Each row comes from the steps of one walk. Every step used is in the known rows, and no mark comes twice. Write the walk behind each row, first mark first.
Known rows
gigu-kalu:  10.3 -31.8  -8.1  -9.0   3.5  -0.7   8.4  -4.5   2.3  12.7 -11.1  72.6 -10.3 -23.6 -37.0  -7.6 -27.5
raso-kidar-ruzer:  11.0  -4.2  12.1 -38.3   2.9  -3.8  -5.9  11.9   2.3 -13.0 -13.6  21.8  13.8 -15.5  11.2   6.9  -2.9
zorip-raso-gigu-kalu-kidar-ruzer-molen:  13.9  -3.6  -1.0   0.0 -10.4  -7.1  29.7 -11.7  13.8 -17.1  -3.8  29.8  12.1 -22.3   8.4  24.4  20.0
molen-ruzer-zorip-raso:  24.5 -13.3  -5.6 -19.5  -4.1 -15.1  -2.5  10.9   1.6   3.0   5.8 -45.0  14.6   0.6  -1.5 -11.9 -11.0
zorip-raso-gigu:  31.3  -2.5  -5.0 -21.0   6.1 -11.1   0.2 -12.3  16.5  -6.0  19.8 -19.3 -12.9  -9.4  29.1 -22.1  13.9
zorip-raso-gigu-kalu-kidar:  21.3  -8.8  -9.3   5.4   8.4 -30.2  10.5 -26.1  15.4   6.4  16.1  21.7 -12.9 -29.3   8.1  -1.2  18.6
kidar-ruzer-zorip-raso:  23.1  -3.8   7.4 -10.0  -8.1  -4.0   3.2  10.1  -1.4  -2.4 -14.4 -31.4  11.3   4.4   9.3  -4.0  -0.5
ruzer-zorip-raso:  29.0  -7.4  -5.4 -14.4  -4.8  -5.2  -6.4   7.1   1.5   0.7  11.3 -32.4   0.1  11.8  -2.3 -32.3  16.0
kidar-kalu-gigu:  22.9 -37.0  -3.6  -1.5  35.3 -21.2  21.4 -22.1  19.3   9.2 -24.0  12.6  -0.6   0.3 -12.9 -11.4 -40.9
raso-kidar-kalu-gigu:  17.6 -22.4   3.8 -19.3  35.9 -23.8  10.4 -23.9  18.2   4.8  -9.6  20.1   9.8 -14.3  -0.4 -10.0  -2.3
molen-ruzer-zorip-raso-gigu-kalu:  19.4 -10.8  -8.0  -4.1  -4.1 -13.5   8.9 -29.0   9.5  19.4   9.0 -23.7  16.0 -23.3   5.6  -7.4   8.3
kidar-raso:  12.4 -24.9   2.3 -40.9   3.7  -0.4  -5.3  26.6  -0.6  12.9 -10.8  14.1  -4.2 -12.7  -8.8 -24.3  -4.0
gigu-kalu-kidar-ruzer:   3.2 -27.2  -1.4   9.6   3.8 -25.5  16.6   0.4   1.4   5.8 -29.4  69.6   4.1 -26.3 -30.9  27.1 -33.5
fakav-kalu-kidar-ruzer:  13.7 -28.4  -4.1  -1.3   4.0 -34.3   2.6  -8.5   3.4 -16.7 -30.3   1.3  12.3  12.7 -19.1  34.6 -30.9
kidar-kalu:  13.3 -36.0  -0.8  -2.4  14.3   0.8   9.0 -20.1   9.6  11.7 -17.9  34.6   0.0  -4.9 -24.8 -23.0 -33.6
kalu-kidar-ruzer-zorip-raso-gigu:  22.8   1.9   1.4   5.3   1.0 -32.0   0.2 -14.7  13.6  -0.8  -9.6 -40.6  20.0   1.7  26.0   9.1  22.3
zorip-raso-kidar-kalu-gigu:  25.7 -11.0   6.2 -12.4  30.2 -30.0  12.9 -10.7  12.6  -1.6  10.0  -4.7  -2.7 -18.5   9.9 -11.2  13.6
zorip-raso:  29.3 -11.8  -3.2 -19.7   2.0 -12.3   1.9  18.2   2.0 -13.0  12.1  -6.3 -18.9  -3.4  -1.3 -17.5  -8.5

Write each row's walk
 13.4 -19.1 -12.7   1.7  10.9 -24.5   6.4 -38.4  21.3  14.7  -3.3  52.4   0.5 -25.6  -4.5   2.4   4.4
raso-gigu-kalu-kidar
 16.1   6.5  12.8 -36.5 -13.5   8.7  12.9  29.3   0.1 -43.6   1.3   4.7  16.5 -10.7  13.1   9.9  25.2
zorip-raso-kidar-ruzer-molen
 22.6  -5.3 -10.5  11.6   0.0 -26.9   2.3 -34.2  12.3  20.0  13.0  -8.4   5.4 -12.6   3.5 -16.4  41.3
ruzer-zorip-raso-gigu-kalu-kidar
 23.0 -13.8   1.9  -9.2  21.7 -34.5  11.5 -17.4  12.5  12.2   2.2 -49.5  26.6 -13.0   9.0  -3.2   4.6
molen-ruzer-zorip-raso-kidar-kalu-gigu
  9.9 -15.4  -0.9  21.4  -2.7 -27.8  15.4  -4.4  -2.0  10.0 -14.8  29.4   6.8 -18.7 -22.9  18.8  -1.4
gigu-kalu-kidar-ruzer-zorip-raso
 19.4  -7.1   2.3   2.3  -2.4 -33.0   2.9  12.8   2.7  -6.0 -14.6 -31.1  14.0   6.5   1.9  10.4   0.8
kalu-kidar-ruzer-zorip-raso
 13.8 -25.2  -9.2 -16.9   8.9 -32.3  -7.3 -28.3  12.4   5.8  -7.4  -6.6  10.2  -4.5  -3.5   6.2  18.7
fakav-kalu-kidar-raso-gigu
 11.2   0.1  11.4 -33.1  -3.7  -0.4 -11.1   0.8   1.1  -3.0 -14.6  -5.7  28.2  -3.6  10.6  -4.4  17.0
raso-kidar-ruzer-zorip
  2.1 -32.7  -5.1  -4.3   7.1 -24.5   8.9   6.9  -0.3  25.3 -14.2  67.3  -3.6 -34.9 -36.3   1.1  -5.4
gigu-kalu-kidar-raso
 10.6 -11.5  -4.4  12.4   1.3 -19.8   7.8 -42.3  16.1  21.8 -20.3  26.6  22.5 -19.2   3.8   7.0  12.7
raso-gigu-kalu-kidar-ruzer-zorip
 19.4   4.3  13.1 -29.6   2.1 -12.3   2.0  19.0  -1.0 -19.4   7.6  -6.4   0.5 -21.9  21.3   5.4  13.1
zorip-raso-kidar-ruzer
  6.6 -20.1  -0.2 -27.3   5.1   1.2   4.3 -22.3  10.1  34.4  -5.7  42.8  -0.8 -39.7   3.9 -20.3  19.1
kidar-raso-gigu-kalu
 17.0  -0.9   6.0   4.9  -8.1  -3.8  12.6 -24.8   5.5  14.1  -9.6  -5.1  14.2 -18.8  16.5  -1.9  17.1
kidar-ruzer-zorip-raso-gigu-kalu
  9.0 -20.6   6.8 -18.4  16.2  -3.2  -0.4 -20.7   8.0   7.6  -5.2  35.9  11.5 -20.0 -12.3 -22.2   1.5
raso-kidar-kalu
 23.6  -8.2  -6.0  -4.9   4.8  -9.1  11.6 -26.3  12.4   8.1  17.5  24.7 -14.3 -29.7  10.3 -13.5  13.7
zorip-raso-gigu-kalu
 26.6  -7.6   2.4  -4.9  21.2 -23.9   6.0 -20.7  12.0  11.4   7.3 -36.8  13.9  -4.0   9.3 -25.4  36.3
ruzer-zorip-raso-kidar-kalu-gigu
